Each row was made from one small tree. The marks that hang from a mark follow it in brackets, in the order of their numbers. Every link used is in the known rows. Write each row's tree.
Known rows:
z_454{z_800{z_127}}: -3, -10, 1, 5, 9, -20, 1, 7, 2, 1, 11, 4, 1, 2, 6, -4, 14
z_127{z_728}: 1, -2, -12, 0, 1, -2, 0, 0, 4, 2, 4, 2, 3, 0, 0, 0, 17
z_266{z_143 z_728{z_5 z_454}}: 9, -2, -5, 4, 11, 17, -7, 2, 12, -22, 15, -9, -4, 4, -18, 16, 50
z_5{z_143{z_127{z_728} z_454} z_800}: 2, -16, -3, -4, 6, -10, -16, -1, 6, 30, -2, -2, 18, -2, 0, 17, 29
z_266{z_143{z_127{z_728{z_5}} z_454} z_800}: 9, -23, -10, 1, 16, -27, -17, 0, 15, 24, -1, -14, 0, 2, -12, 19, 42
z_5{z_143{z_127 z_454}}: 0, -14, 6, -2, 11, -3, -13, -3, 2, 27, -6, -2, 7, -6, -2, 11, 10
z_143{z_454{z_800}}: -1, -2, 6, 1, 15, -20, -7, 5, 1, 23, 2, 1, 4, 6, 1, 2, 3
z_143{z_454}: -1, 0, 6, -2, 6, 1, -6, -1, 1, 23, 0, 2, 4, 3, 1, 3, -1
z_143{z_127{z_728{z_5{z_800}}} z_454}: 0, -17, -8, -2, 10, -8, -16, 1, 14, 34, -3, -14, 4, 4, -7, 19, 14
z_143{z_127{z_728{z_5}} z_454{z_800}}: -1, -19, -10, 2, 25, -23, -16, 6, 14, 33, 0, -14, -2, 2, -9, 12, 16
z_266{z_728}: 5, -1, -2, 1, 1, 19, -1, 0, 0, -1, 1, 0, 1, 1, 0, 2, 21
z_266{z_143{z_127} z_728{z_454} z_800{z_5}}: 18, -19, -8, 10, 13, -9, -15, -1, 9, -11, 19, 2, 3, -2, -6, 17, 50
z_5{z_143}: 0, 1, 1, -1, -1, -1, -1, 0, 1, -5, 1, 1, 6, -4, -1, 3, 15
z_143{z_127{z_728} z_454}: 1, -17, -6, -2, 13, -3, -13, -2, 5, 35, -3, -1, 4, -2, -1, 7, 13
z_728{z_5{z_143} z_454{z_800{z_127}}}: -4, -9, -2, 6, 17, -20, -6, 7, 14, -17, 25, -4, 2, -3, -10, 10, 31
z_454{z_800{z_5 z_127{z_728}}}: 0, -13, -20, 10, 10, -23, 2, 8, 10, 3, 24, 10, 4, 2, 12, -5, 31
z_800{z_5{z_143}}: 2, 0, -7, 4, -1, -3, 0, 0, 4, -6, 10, 5, 5, -4, 6, 3, 14
z_127{z_728{z_454}}: 1, 0, -11, 1, 7, -2, -5, 0, 7, -10, 17, 5, 5, -2, -8, 5, 20
z_143{z_127{z_728{z_454}}}: 2, -15, -11, 2, 13, -4, -12, -1, 8, 0, 10, 0, 3, -6, -10, 10, 16
z_728{z_5{z_143{z_454}}}: -2, -1, 2, -2, 9, 1, -8, 0, 9, 16, 1, -9, 2, 0, -7, 12, 14

Which tree is each row?
11, -15, 0, 4, 13, 15, -13, 0, 4, -11, 9, -2, 1, -1, -12, 16, 46 : z_266{z_143{z_127} z_728{z_454}}
4, -14, -18, 6, 13, -6, -12, -1, 11, -5, 20, 6, 8, -11, -4, 12, 30 : z_800{z_5{z_143{z_127{z_728{z_454}}}}}
-1, 0, -3, 5, 18, -20, -7, 7, 11, -13, 15, -9, -6, 2, -15, 10, 7 : z_728{z_5 z_454{z_800}}
0, -1, -15, 1, 10, -2, -7, 0, 16, -17, 18, -6, 4, -6, -16, 14, 35 : z_127{z_728{z_5{z_143} z_454}}
1, -18, -5, 0, 21, -25, -15, 4, 6, 29, 1, -1, 12, -3, -2, 11, 31 : z_5{z_143{z_127{z_728} z_454{z_800}}}
5, -19, -15, 6, 26, -27, -13, 8, 16, -9, 14, -13, -4, 0, -20, 19, 46 : z_266{z_143{z_127{z_728{z_5 z_454{z_800}}}}}
3, -16, -7, 8, 14, -26, -7, 5, 5, 4, 6, 0, 3, -7, 4, 7, 14 : z_454{z_800{z_5{z_143{z_127}}}}
-1, -13, -14, 8, 17, -22, -5, 6, 11, 26, 24, 12, 8, 6, 14, -2, 30 : z_143{z_454{z_800{z_5 z_127{z_728}}}}
4, -18, -19, 8, 15, -28, -8, 6, 9, 6, 10, 1, 7, -6, 4, 7, 32 : z_454{z_800{z_5{z_143{z_127{z_728}}}}}
1, -10, -2, 2, -3, 15, -3, 2, 12, -6, 10, -8, 8, 1, 0, 14, 48 : z_266{z_728{z_5{z_143 z_800{z_127}}}}
4, -17, -18, 10, 22, -27, -12, 5, 11, 1, 22, 4, 2, -4, -3, 8, 20 : z_143{z_127{z_728{z_454{z_800{z_5}}}}}
2, -15, -12, 2, 10, -9, -15, 1, 16, 0, 10, -13, 2, -2, -15, 21, 17 : z_143{z_127{z_728{z_5{z_800} z_454}}}
1, -1, -13, 1, 4, -6, -9, 2, 16, -10, 17, -8, 5, 3, -13, 16, 21 : z_127{z_728{z_5{z_800} z_454}}
0, -14, 5, -3, 8, -8, -17, 0, 10, 27, -6, -15, 7, -1, -8, 22, 11 : z_728{z_5{z_143{z_127 z_454} z_800}}
-1, -8, -8, 2, 2, -6, -5, 1, 10, -7, 26, 8, 13, 2, 0, 7, 32 : z_5{z_800{z_127{z_728{z_454}}}}
0, -13, -19, 9, 10, -24, 1, 7, 11, -3, 25, 10, 10, -3, 12, -1, 46 : z_454{z_800{z_5{z_143} z_127{z_728}}}
1, -2, -11, 4, 16, -22, -6, 5, 7, -9, 19, 4, 6, 0, -8, 4, 24 : z_127{z_728{z_454{z_800}}}
1, -12, 0, 1, 8, -9, -15, 0, 13, -7, 7, -13, 5, -6, -16, 25, 14 : z_728{z_5{z_143{z_127} z_800} z_454}
3, -17, -14, 2, 13, -6, -13, -2, 9, 29, 7, 4, 10, -6, 6, 11, 27 : z_800{z_5{z_143{z_127{z_728} z_454}}}
-3, -7, 0, 3, 4, -4, -6, 2, 14, -10, 22, -5, 2, 2, -7, 13, 14 : z_728{z_5{z_800{z_127}} z_454}
10, -22, -6, 0, 13, -28, -16, -2, 6, 26, -1, -2, 8, 1, -4, 13, 43 : z_266{z_143{z_127{z_728} z_454} z_800}
3, -16, -8, -2, 0, -10, -10, 0, 5, 7, -2, -4, 15, -5, -1, 14, 30 : z_5{z_143{z_127{z_728}} z_800}
2, -16, -11, 0, 6, -5, -8, -1, 5, 6, -2, -2, 7, -10, -3, 8, 28 : z_5{z_143{z_127{z_728}}}
9, -5, 4, 2, 17, -3, -8, 5, 2, 14, 4, 1, 7, 11, -2, 8, 51 : z_266{z_143{z_454{z_800}} z_728}
